Each row was made from one small tree. Brackets hold a mark, then the marks that hang from it, in alphabetical order. Every link used is in the known rows. Write each row's tree.
Known rows
{ganote tiko {vegenot guriv}}: [ 41  -5  13  16  -2 -11 -19  11  18 -12  13  18 -31  10  -5 -15 -26   7
   6  21]
{pipegub {vegenot vimeb}}: [ 32  -3  -9  25  -1 -11   9  10  -5  18   8   0 -12  -2 -18  -4 -26  -8
 -28   1]
{ganote tiko {vegenot {guriv pagi} nalof pipegub vimeb zolet}}: [  4 -20   9 -27  12  16 -28 -23  20   0  25 -16   0  19  10 -33   5  10
   6  17]
{vimeb vegenot}: [ 46   7  -5  36   7 -13  -5  10  -6   7  11  10 -27   4 -18 -15 -25 -17
 -21  10]
{ganote tiko {vegenot vimeb zolet}}: [ 21  -9  18  12   0  -4 -27   6   8   8  20   3 -10  18  -7 -10 -29   7
  -3  19]
{pagi {guriv {vegenot nalof vimeb}}}: [ 41  -2  -3  -2  14  21   3   4   0   2   1  16 -17 -22 -18 -23  -2 -19
   1 -12]
{ganote {vegenot pipegub vimeb zolet}}: [  7  -1   7   9   2 -11 -14 -12   4  24  28 -16   4   9  -9  -2 -12   6
 -17  17]
{ganote tiko {vegenot guriv nalof vimeb zolet}}: [  8 -15  12 -18   3  26 -40 -11  18   3  17   4  -2  19  10 -29  -6  16
   9  16]
{zolet vegenot}: [ 56  15   2  29   2 -19   7   6  21  -2   8  10 -30 -14 -24  -1 -26 -11
  -6  -4]
{vegenot vimeb}: [ 33  -1   5  16   3 -10   4   1   6  24  11  13  -8 -11 -21  -3 -18 -17
 -15   4]
{pagi {guriv {vegenot nalof pipegub vimeb zolet}}}: [ 21   1   5 -17  14  26   2 -20   3  18  14   0  -3  -8  -4 -20  10  -9
  -6  -3]
{nalof {vegenot guriv vimeb}}: [ 15   4 -10   9   3   0  -7  -5   2   2  23  12 -11  -1  -9 -23  -4  -5
 -18   9]
{pagi {guriv {vegenot vimeb}}}: [ 49   2  -1  10   7   5   9   7  -2   4   5  15 -20 -18 -20  -9 -12 -18
  -7  -6]
{pagi guriv}: [ 61   9  14  17   7  -3   8   3   7   8   3  32 -31 -20 -14 -11 -16 -22
   1   1]
{vegenot {guriv pagi} nalof pipegub vimeb}: [ 15 -14  -5 -27  16  12   2 -31  19  17  17  -8   3 -10  -1 -29  20 -14
  -5   0]
{guriv {vegenot nalof pipegub vimeb zolet}}: [  6   1   2 -10  11  16   1 -21   0  24  22 -15   4   3  -4 -14   8  -5
 -21  -2]
{nalof {vegenot {guriv pagi} pipegub vimeb}}: [ 11  -2 -13  -1  11  -9   4 -17   3  -1  30  -8  -8  -1  -8 -27   7 -12
 -21   9]
{ganote {vegenot vimeb zolet}}: [ 19   0   6  14   1  -3 -24  -1  -2  14  21  -6  -5   7  -7  -4 -18   3
 -13  10]

Which tree is each row?
[ 17  -9   1 -31  13  36 -20 -36  10  12  17  -6   2   3  20 -30  20 -10
  -5  -6] -> {vegenot {guriv pagi} nalof vimeb zolet}
[ 16  -3  -5  -1  13   3  12  -6   2  17  15  -8  -4 -11 -21 -15   2 -12
 -17  -4] -> {guriv {vegenot nalof pipegub vimeb}}
[  1   2  -6 -10  10   4  -6 -33   1   5  38 -16  -1  13   9 -25  14  -5
 -25  11] -> {nalof {vegenot {guriv pagi} pipegub vimeb zolet}}
[ 24  -1 -15   6  10  -1  -6  -6  -3 -12  23   2 -17  -3  -7 -28   1 -14
 -17   2] -> {nalof {vegenot {guriv pagi} vimeb}}
[ 32   6   1  10  13  -3  15  -4   1   6  15  -1 -22 -11 -16 -14   1 -14
 -16  -4] -> {guriv {vegenot nalof pipegub}}
[ 39   8   3   9  12  -8  13 -17  -8  -2  26 -22 -26   5   2  -5   2 -17
 -27  -4] -> {guriv pagi {vegenot pipegub zolet}}
[ 29  -4 -14  -2  18   7  -6 -20   6   0  16  -9 -17   5  -1 -38   9 -15
 -12   7] -> {vimeb {vegenot {guriv pagi} nalof pipegub}}
[ 24   1  -3  13   5 -15  18  -2   1  19  19  -8  -7  -6 -23   0 -10 -11
 -26   3] -> {guriv {vegenot pipegub vimeb}}
[  2   1  10 -20  -3   8  -3 -42  20  42  28  -7  16  14  13  -6   9   5
 -19  17] -> {vegenot guriv pipegub vimeb zolet}
[ 16  -6  -4 -14  19  15   3 -23  -5   6  23 -27  -4   0  -1 -20  14 -16
 -20 -11] -> {guriv pagi {vegenot nalof pipegub vimeb zolet}}
[ 13  -2  11  -9  10  24 -15 -19   5  30  15   5   3  -1   1 -18   2 -10
  -9  -2] -> {vegenot nalof vimeb zolet}
[  3  -9   2 -37  14  27  -9 -48  16  24  24 -17  12   6  17 -28  27  -6
  -9   3] -> {vegenot {guriv pagi} nalof pipegub vimeb zolet}
[ 46  10   9  -1  14  28  -4  -8  -3  -2   7  15 -27 -10   2 -22   3 -14
  -1 -10] -> {pagi {guriv {vegenot nalof zolet}}}
[ 28 -13  -7 -20  15  21  -8 -19  12   5   9   3  -7 -12   0 -31  12 -17
  -1  -8] -> {vegenot {guriv pagi} nalof vimeb}
[ 16  -1  -8 -16   6   8   2 -24  38  16  13  -6   5 -11 -14 -18   5   2
   0   0] -> {zolet {vegenot guriv nalof pipegub vimeb}}
[ 24  -6 -14 -20  13   7   3 -26  33   2  14 -16  -1 -13 -11 -24   9  -6
   1  -7] -> {zolet {vegenot {guriv pagi} nalof pipegub vimeb}}
[ -6  -4   8 -34   6  28 -10 -46  22  40  24  -6  19   8  15 -22  22   4
 -10  10] -> {vegenot guriv nalof pipegub vimeb zolet}
